What can hang from each mark:
k550: k685
k736: k838
k685: k550 k633 k649 k828 k941
k484: k476 k644
k325: k736
k644: k484 k828 k852
k838: k649 k736
k941: k476 k685
k828: k644 k685
k633: k644 k685
k852: k644
k649: k685

Each row was made from one small tree. The marks that hang from a mark follow it in brackets, in the order of their numbers. Every link used is in the known rows. Write each row's tree.
In the rows, 128 means zero.
Known rows:
k685(k633(k644(k484 k852)) k828 k941(k476)): [105 139  75 135 148 103  84 109  92 121 138 138 128  97 141 138 130 110
 124 122 134 156  98 125  70 121  74 107 120  98 162  77 101 124 128  59
 181 144 119 141  88 112 121 116 192  93 135 156 116 124 101 114 142 128
 108 118 153 118 162 140 103 125 115 149 137 163 143 144]
k484(k644(k828(k685(k941)))): [112 140 104 118 159  84 100  97 116 130 151 137 127 124 128 130 147 124
 140 132 111 138 140 128 121 124 108 169 126  83 144 105 127 150 158  98
 129 160 100 127 101 123  96 129 140 104 102 147 119 107 144 125 121 118
 145 125 117 115 109 142 126 122 134 140 127 119 158 155]
k633(k685(k941)): [107 157 106 106 149 115 112  94 125 138 160 137 161 136 120 131 137 124
 104 129 121 126 134 141 128 135 101 136 139 105 121 117 118 150 141 114
 135 128 116 143 117 140  92 118 147 138 126 143 113 126 146 106 125 116
 115 149 148 114 102 146 127 112 144 130 131 122 139 140]
k736(k838(k649(k685))): [120 150 117 120 133 137 106 147 150 125 157 177 105 119 124 119 109 126
 132 140 114 119 134 113 170  59 126 164 158 123 113 139 114 147  97 124
 165 116 112 115 144 109 100 128 140 120 121 129 126  92 161 134 119 123
 130 121 134  95 113 139 131 123 128 122 117 169 143 126]
k649(k685(k633(k644) k828 k941)): [103 156  97 116 167 111  99  97 110 125 154 146 149 111 125 152 139 113
 127 149 141 148 115 137  97 130  77 141 134 105 146 107 139 149 142  79
 150 154 125 134 109 119  81 143 173 100 121 136 112 108 137 118 135 114
 126 133 163  98 110 150 122 118 130 130 134 150 128 129]
k550(k685(k649 k828(k644(k852)) k941)): [105 156  75 109 146  74  73 119 125 129 135 172 143 114 132 122 128 115
 136 131 127 144 116 131 118 119 104 135 129 114 134  84 110 143 125  87
 158 139  90 144 137 108  90 141 177 117 100 159 113 115 130 110 130 111
 120 109 146 104 138  85 127 128 150 133 114 158 156 143]
k685(k550 k633(k644) k649 k828 k941(k476)): [ 68 183  54 101 152  89  89  93  90  94 118 184 161  77 111 165 106 110
 117 132 152 166  81 156  91 146  66 105 138  72 171 100  98 163 127  60
 145 133 112 115 118 104  17 141 247  94 130 134 149 116 147  81 137 128
  97  95 162 108 142  99  66 108 118 115 103 177 141 117]
k838(k649(k685(k550 k633)) k736): [ 78 169 104  98 121 138 115 108 138 118 150 164 115 127 117 124 104 115
 103 141 135 144 136 141 169 123 121 136 143 120 138 149 123 138  94  92
 156 109 137 116 106 103  75 158 210 140 120  89 147  80 165 101 109 123
 127  91 141 110 119 125 103 129 124 129  96 169 148 107]
k484(k644): [132 109 126 139 133 113 117 120 123 118 128 128 117 117 136 124 140 123
 147 122 126 130 129 123 109 110 139 142 119 138 141 131 131 124 141 110
 114 156 126 123 116 112 114 128 125 111 122 119 128 124 136 124 124 116
 137 122 125 131 115 147 139 133 129 131 142 130 150 127]
k550(k685(k633 k649 k941)): [ 83 174  86  84 145 128 110  97 121 123 131 174 169 120 121 143 118  96
 112 155 131 146 117 148 114 120  88 127 159 103 128 104 107 163 130 102
 142 122  99 138 130 107  31 131 207 117 136 162 113 116 146 104 129 124
 108 113 152 108 117 113  91 107 143 132 115 143 144 143]
k852(k644): [132 117 130 124 130 111 121 137 127 121 126 121 117 107 138 120 132 140
 116 128 126 120 112 129 115 129 141 154 122 126 126 131 116 134 144 119
 127 163 137 130 112 111 121 120 129 105 126 103 127 123 127 121 124 114
 141 131 124 134 116 140 136 124 120 129 126 124 133 123]
k685(k550 k633 k828(k644(k852))): [127 147  92 118 121  92  96 116  91  83 118 157 129  98 119 131 116 119
 123 134 158 149  91 137  95 147 129 105 127 100 174  93 148 104 135  79
 162 141 126 120 104 110 121 136 180 123 103 121 141  80 134 105 135 125
 139  76 127 121 156  93 101 152 118 143 139 188 136 101]
k941(k685): [139 119 117 109 131 121 133 121 137 128 137 124 120 136 136 118 133 118
 119 123 127 149 135 138 124 115 113 149 133 106 132 129 131 143 136 109
 136 115 112 137 111 117 109 107 120 144 144 141 124 121 146 125 140 132
 129 116 127 112 111 136 130 134 136 140 138 125 126 137]
k852(k644(k828)): [135 131 127 128 139 106 127 136 123 134 124 125 116 105 139 119 132 145
 125 144 128 119 115 134 123 121 125 162 118 115 135 115 124 132 145 112
 130 159 121 124 104 120 126 129 135 105 104 120 126 110 117 130 118 126
 154 134 112 133 123 126 128 123 111 139 110 125 139 130]
k550(k685(k633(k644(k484 k852)) k649 k828)): [ 99 150  86 123 137 117  99 133 116 136 134 152 124  88 140 113 111 101
 118 155 149 141 112 110  95 118 104 134 127 148 144  96 119 124 123  60
 180 144  87 139 121 107 106 137 183 120 127 164 126 103 120 122 144 126
 118 120 155 113 152 111 109 127 137 145 127 169 150 135]
k685(k550 k633(k644(k484)) k649 k828 k941): [ 39 174  64 126 147 100  80  79  91 111 124 169 147  72 103 156 103 120
 114 153 150 145 108 105 100 165  81 108 120  87 171  93 116 139 136  65
 154 137 103 121 125 111  73 143 243  86 127 129 158 114 123  87 128 125
 107 110 161 121 155  79  66  94 106 121 106 178 144 113]
k325(k736): [115 133 135 133 123 134 148 132 131 118 141 119 128 126 130 126 148 128
 131 116 138 136 109 140 140 121 124 130 124 138 126 141 121 139 119 117
 117 137 131 139 117 114 128 154 144 128 131 100 137 120 120 112 121 127
 128 158 122 138 135 139 129 143 133 130 111 119 126 116]
k550(k685(k649 k828 k941)): [ 93 175  88 102 157  97 100 115 132 146 130 170 158 120 117 133 118 114
 133 150 130 148 128 140 133 130  82 139 144 110 129 101 102 156 121 105
 143 122  87 129 143 118  77 142 186 110 120 170 123 127 130 105 129 124
 102 112 146 100 128  86 111 105 153 123 108 140 143 150]
k649(k685(k550 k828(k644(k852)) k941(k476))): [131 142  76 104 137  70  65 106 113 108 148 172 131 126 125 117 121 126
 139 115 121 151 115 135 113 153 102 137 128  55 157 100 102 147 119  82
 165 137 120 137 101 110  95 130 156 129 109 137 123 102 161 104 131 111
 103  88 121  82 124 114 101 141 145 132 118 154 149 120]
k325(k736(k838)): [114 152 135 129 128 137 145 146 132 103 159 133 115 113 119 121 154 134
 132 113 137 130 104 143 157  73 130 147 141 118 118 135 118 143 114 124
 126 131 116 132 125 103 127 142 149 107 139  96 135  95 128 113 117 135
 132 149 123 123 129 146 121 143 124 128 118 139 127 109]
k828(k644(k852) k685(k633)): [143 126 104 101 136  98  91 123 107  96 153 142 121 116 134 124 143 111
 106 113 132 141 102 123  88 127 139 142 134  96 136 103 139 124 152  87
 170 159 122 143  98 108 107 114 133 137 113 134 112  84 163 128 146 106
 153 112 132 117 130 153 138 162 133 152 151 162 142 129]
k649(k685(k828)): [138 141 121 119 145 120 112 136 136 140 140 143 129 131 125 119 121 125
 141 144 137 142 132 121 136 134 104 151 135 118 133 122 131 132 116 108
 147 132 116 123 122 129 138 145 119 129 121 144 119 112 141 137 137 121
 121 124 125  98 119 127 136 129 147 129 126 137 128 127]
k484(k476 k644(k828 k852)): [156 113 107 143 111 107  87 121 109 127 135 135  83 102 161 102 126 110
 158 114 135 127 137 126 124 100 115 141 103 144 148 117 117 110 135  80
 130 143  99 125  77 128 146 139 133 125  99 156 117  94 128 140 104 120
 134 116  97 137 123 151 146 144 133 150 137 133 176 141]
k649(k685(k633(k644) k941)): [101 140 104 114 155 125 100  87 115 120 161 146 147 121 130 152 144 112
 118 141 125 135 121 132  98 129  96 142 136 101 134 122 135 158 145  89
 140 153 135 146 106 118  54 129 167 114 129 124 110 109 152 122 131 111
 127 146 164 107 100 167 115 120 130 134 132 133 133 127]
k838(k649(k685(k550 k633 k941(k476))) k736): [ 71 177  81  85 134 127 103  91 131 115 154 180 130 132 115 134 108 108
 105 125 120 160 127 157 158 118  93 130 150  83 141 137  93 158  90  84
 162 103 139 124  95  99  41 149 232 127 133 103 138  95 171  88 105 120
 106  91 144  98 115 130  88 119 125 129  88 167 154 120]
k633(k644(k852) k685): [136 121 110 139 129 103 100 123 123 125 172 108 119 114 149 106 141 119
  94 119 131 112 128 133 108 121 135 137 110 160 126 130 137 132 144  81
 149 153 121 156 111 145 114 112 125 157 107 122 119 103 138 120 132 115
 134 163 166 128 117 175 151 149 145 144 148 132 148 125]
k941(k476 k685): [161 121 108  95 136 121 135 132 134 125 136 134 123 131 142 117 132 113
 128 107 124 164 119 158 110 100  95 155 143  79 136 128  96 153 123 100
 148 112 109 133  96 104  83  98 116 148 162 156 120 134 160 124 147 134
 110 105 118 101 108 153 116 138 137 137 132 125 127 143]
k649(k685(k550)): [121 134 117 110 119 121 108 109 131 118 145 146 126 133 117 114 108 129
 124 141 125 127 145 122 143 164 125 148 133  98 138 143 126 145 120 117
 134 126 121 127 120 124 102 130 129 149 124 117 138 102 167 114 125 122
 109 112 119  98 104 125  98 131 147 125 119 125 136 107]
k828(k685): [130 139 122 102 142 113 121 127 130 129 153 130 130 133 118 124 132 123
 110 123 123 138 138 123 132 146 123 158 137  99 120 131 122 147 139 121
 144 140 111 132 123 127 117 118 110 135 130 140 128 116 157 125 138 121
 127 126 123 110 114 140 128 134 145 132 133 124 128 140]

Which tree is each row?
[106 138  89 101 115 106 112 108 132 109 124 159 123 115 121 119 100 119
 110 128 137 148 131 128 140 144 112 143 134  89 145 135 117 156 124  98
 129  99  95 123 128 112  65 118 169 150 134 128 151 105 166 105 136 138
 115  94 132 109 118  97  91 125 139 127 111 140 138 118] : k941(k685(k550 k649))
[ 79 192  54  85 142 104  90  96  94  94 106 198 171  93 104 156  90 108
 120 138 154 172  86 156 109 153  60  98 153  61 173  96  88 157 112  80
 147 105 106 109 117 109  32 141 252 105 136 150 143 112 150  87 136 138
  89  79 142 104 149  79  58 106 126 119 100 180 139 123] : k685(k550 k633 k649 k828 k941(k476))
[107 177  95  96 149 120 117 122 116 127 131 163 143 109 120 135 114 114
 111 154 143 142 113 127 130 126  92 152 148  93 138 104 128 148 135  95
 150 123  88 118 114 131  80 143 176 129 113 159 119  87 154 134 140 135
 141 126 126 113 134 120 102 124 129 141 104 150 140 144] : k644(k828(k685(k633 k649)))
[118 166 100  73 154 134 129 103 112 122 142 156 168 132 125 140 133  94
 122 138 122 160 112 173  95 115  81 131 166  71 131 102  89 164 134 100
 156 130 112 144  99  99  38 112 175 125 156 170 109 132 150 101 134 123
 101 100 135  99 105 147  83 122 138 141 130 130 137 151] : k550(k685(k633 k941(k476)))
[107 152 105 112 139 135  98 102  99 126 150 151 114  86 121 127 112 112
 129 151 155 144 131 108 104 162  90 151 119  87 161 126 121 132 136  58
 169 153 103 123  85 108 115 142 150 121 143 143 146  98 156 109 124 103
 105 109 120  99 111 137  89 119 126 131 129 157 137 104] : k649(k685(k550 k633(k644(k484(k476))) k828))
[113 145  98 103 136 119 117  99  97 117 143 133 109  82 126 129 120 106
 119 138 161 163 128 124  95 143  82 147 119  72 171 117 125 130 148  49
 167 137  91 123  76  95 105 119 155 124 155 148 154 104 147  95 133 118
 110  88 121 107 118 128  90 120 112 141 142 161 132 116] : k941(k685(k550 k633(k644(k484(k476))) k828))
[ 77 145  74 145 105 114  87 104  97 107 123 153 108  76 133 117  91 121
 107 151 145 120 113  94 107 150 115 114 108 122 167 100 131 123 124  59
 161 128  96 131 111 125  96 138 216 130 104 125 149  82 123 117 125 141
 126 119 142 135 169  96  73 127 105 144 102 171 160 113] : k685(k550 k633(k644(k484 k828 k852)) k649)
[ 83 143  98 106 136  98  88 111 119 117 143 168 118  98 106 119 117 137
 116 123 123 129 132  73 118 170 138 166 115  54 137 112 110 140 144  93
 166 153  92 131 128 100 105 124 133 131 126 129 158 114 177 108 135  96
 122 113 112 108 132  92  97 124 127 118 109 150 154 114] : k828(k644(k484) k685(k550 k649))
[ 95 162  63 118 141  84  62 106 101  99 114 186 147  95 129 150 120 112
 126 130 150 150  80 127  95 119  92  99 132 117 156  73 127 123 127  75
 154 131 115 130 125 115  88 147 228  96  98 142 110  97 124 118 138 122
 134 110 157 122 165  91 125 128 122 134 120 192 150 132] : k685(k633 k649 k828(k644(k852)) k941)
[128 116 108 140 120 121 109 120 107 104 139 121 117 104 147 133 133 107
 106 126 138 128 103 133  87 117 128 109 122 157 141 118 148 121 140  84
 146 148 140 142 107 124 106 119 167 126 117 117 119  99 122 127 136 130
 144 133 160 139 138 158 129 149 119 148 146 154 134 121] : k685(k633(k644(k852)))
[109 147 113 121 141 106 120 103 114 118 165 121 136 104 121 124 136 126
  96 130 134 116 133 141 113 150 132 147 118 115 138 143 137 150 153  87
 133 156 118 140 118 131  75 119 134 152 122 108 153 111 162  91 125 107
 125 143 152 119  98 151 112 127 132 125 133 130 136 103] : k633(k644 k685(k550))
[127 145 117 121 150 134 122 114 116 126 150 137 129 114 137 138 137 115
 127 157 138 130 120 135 105 114 106 155 132 113 141 118 149 144 141  81
 148 153 119 135 100 126  83 143 146 132 117 133 112  94 148 141 132 119
 145 143 146 108 107 165 119 130 124 141 123 138 133 123] : k649(k685(k633(k644(k828))))
[ 76 177  98 117 140 115 109 115 131 122 156 156 111 106 118 133 117 117
 107 143 148 151 128 147 152 119 114 143 128 129 152 141 134 135 105  65
 165 134 132 115 104 104  81 170 211 121 108  89 155  80 153  94 113 114
 134  96 157 109 126 125 117 128 116 127  99 182 143 106] : k838(k649(k685(k550 k633(k644) k828)) k736)
[ 87 170 102 114 128 111 109 124 149 137 152 159 106 129 115 113 104 129
 119 138 134 147 148 132 187 127 117 146 127 127 143 144 118 132  86  94
 158 110 124 110 116 115 116 171 189 134 107  95 153  88 148 100 107 122
 121  89 134 106 132 100 120 124 129 122  90 166 146 111] : k838(k649(k685(k550 k828)) k736)
[ 87 161  91 114 139  85  99  91 107 120 127 152 149 121 100 143 113 133
 126 138 134 147 130 136 138 175  96 111 126  80 160 106 122 143 128 114
 132 120 117 120 129 127 111 134 185 101 113 128 151 121 121  86 117 133
 106  90 128 113 138  79  87 109 128 124 116 143 129 122] : k685(k550 k828 k941)
[ 95 151  79 107 141 115  93 114 125 124 119 178 150 118 127 142 115 119
 129 113 118 144 109 137 122 121  83 119 141  94 128 115  76 166 111 108
 129 108 114 132 133 116  56 128 193 114 137 148 119 142 144 115 131 127
  94 127 146 114 134 114 103 109 136 114  97 134 147 145] : k685(k649 k941(k476))
[108 145  87 146 126 119  76 121 116 158 160 140  93  77 157  93 115 115
 114 132 142 107 138  93 123 117  98 154  93 146 134 110 105 124 131  47
 169 136  72 148  95 144 137 133 149 153 108 168 123  97 132 137 118 109
 115 172 139 128 134 149 136 124 132 143 111 140 178 135] : k633(k644(k484(k476) k828 k852) k685(k649))
[149 120 110 130 133 116  69 134 123 142 148 149  90 111 143 101 127 125
 154 122 137 134 136  84 116 129 111 158 109 107 139 108 112 106 121  74
 180 145 105 135  91 113 182 142  98 130 121 159 114 107 139 145 128  94
 118 122 105 101 126 133 151 141 141 137 133 153 153 126] : k649(k685(k828(k644(k484(k476) k852))))
[ 74 157 103 114 138 120  99 107 153 147 163 156 117 148 129 124 127 125
 116 125 109 137 151 132 179 105 109 145 131 129 117 139 109 148  95 109
 146 110 140 133 118 116  93 155 192 123 114 101 126 107 145 114 103 115
 125 121 152 110 115 131 137 114 130 124  88 143 154 136] : k838(k649(k685(k941)) k736)
[ 71 127  80 134 113 104  80  71  88 100 147 132 125 100 124 136 119 120
 100 133 122 127 123 107  94 167 116  99 108  99 161 100 128 131 142  78
 157 140 132 149 100 118  95 110 203 110 123 112 144 104 117  94 119 130
 117 114 153 130 148 119  71 123 107 149 132 153 148 117] : k685(k550 k633(k644(k484 k852)) k941)
[118 159  85  96 143 119 119 123 123 114 115 163 141 103 129 136 110 104
 117 145 168 170  99 140 111 107  78 136 150 109 150 107 129 139 122  77
 150 105  89 115 116 108  77 131 192 128 141 156 125  99 144 125 154 140
 124  98 144 110 134 110 116 125 133 138 127 174 126 136] : k941(k685(k633 k649 k828))
[112 160  80 108 141  66  76  93 104 111 156 152 150 119 114 120 132 131
 110 124 135 135 121 138 120 158 113 126 122  85 152  95 129 132 142  85
 156 140 109 140 110 129 104 125 163 140  96 134 131  97 145  88 123 109
 121 110 140 108 127 107 116 131 141 136 133 158 150 117] : k633(k685(k550 k828(k644(k852)) k941))
[105 175  78  87 157  91 102  92  84  87 120 177 164 102 104 163 132 115
 134 126 142 168  81 164  81 144  85 111 142  31 175  84 108 144 140  79
 159 143 127 117  96  93  59 131 201 100 131 139 138 117 149  83 132 114
 118  71 124 103 135  99  75 124 110 125 123 179 133 116] : k685(k550 k633 k828(k644) k941(k476))
[109 130  73 131 131  67  61 106 118 121 146 155 114 118 145 111 121 118
 129 123 115 133 134 110 129 120 109 150 119 118 145  99 119 144 134  82
 135 142  90 135 110 131  96 129 174 115  84 150 113  85 141 133 123 129
 140 123 128 119 138 128 133 132 146 150 117 133 179 156] : k484(k644(k828(k685(k649 k941)) k852))
[124 149 110 110 132 108 108 120 126 125 139 152 131 125 111 116 104 131
 132 148 139 141 137 123 144 168 111 148 131  95 152 129 130 138 114 105
 145 127 115 118 121 126 118 144 137 136 117 130 141  99 155 113 129 124
 110  99 118  95 117 109  99 128 146 124 120 141 130 108] : k649(k685(k550 k828))
[154  96 111 139 105 113  79 119 113 114 139 134  83 102 161 105 124 106
 149  98 135 128 135 119 116 109 130 134 106 156 141 136 109 114 134  86
 127 149 116 127  87 116 139 124 128 124 118 139 120 105 138 129 109 112
 123 115 108 138 114 162 153 145 141 141 151 131 169 130] : k484(k476 k644(k852))
[108 154 124 128 129 141 125 150 150 116 168 163 106 117 127 117 131 123
 132 127 126 128 113 127 177  59 120 163 149 129 116 150 107 157  90 114
 148 126 116 129 130  96 102 152 156 120 124 101 131  86 151 119 112 126
 131 152 126 110 122 148 131 139 130 126 101 156 140 114] : k325(k736(k838(k649(k685))))
[130 142 101 103 130  94 125 116 123 116 132 134 125 124 115 119 116 124
 121 134 144 162 133 142 133 152 104 143 130  83 157 121 133 140 130  97
 142 112 100 119 111 113 108 120 145 140 131 138 150 107 142 100 137 138
 118  79 117 104 122  96 101 131 136 136 133 145 122 120] : k941(k685(k550 k828))
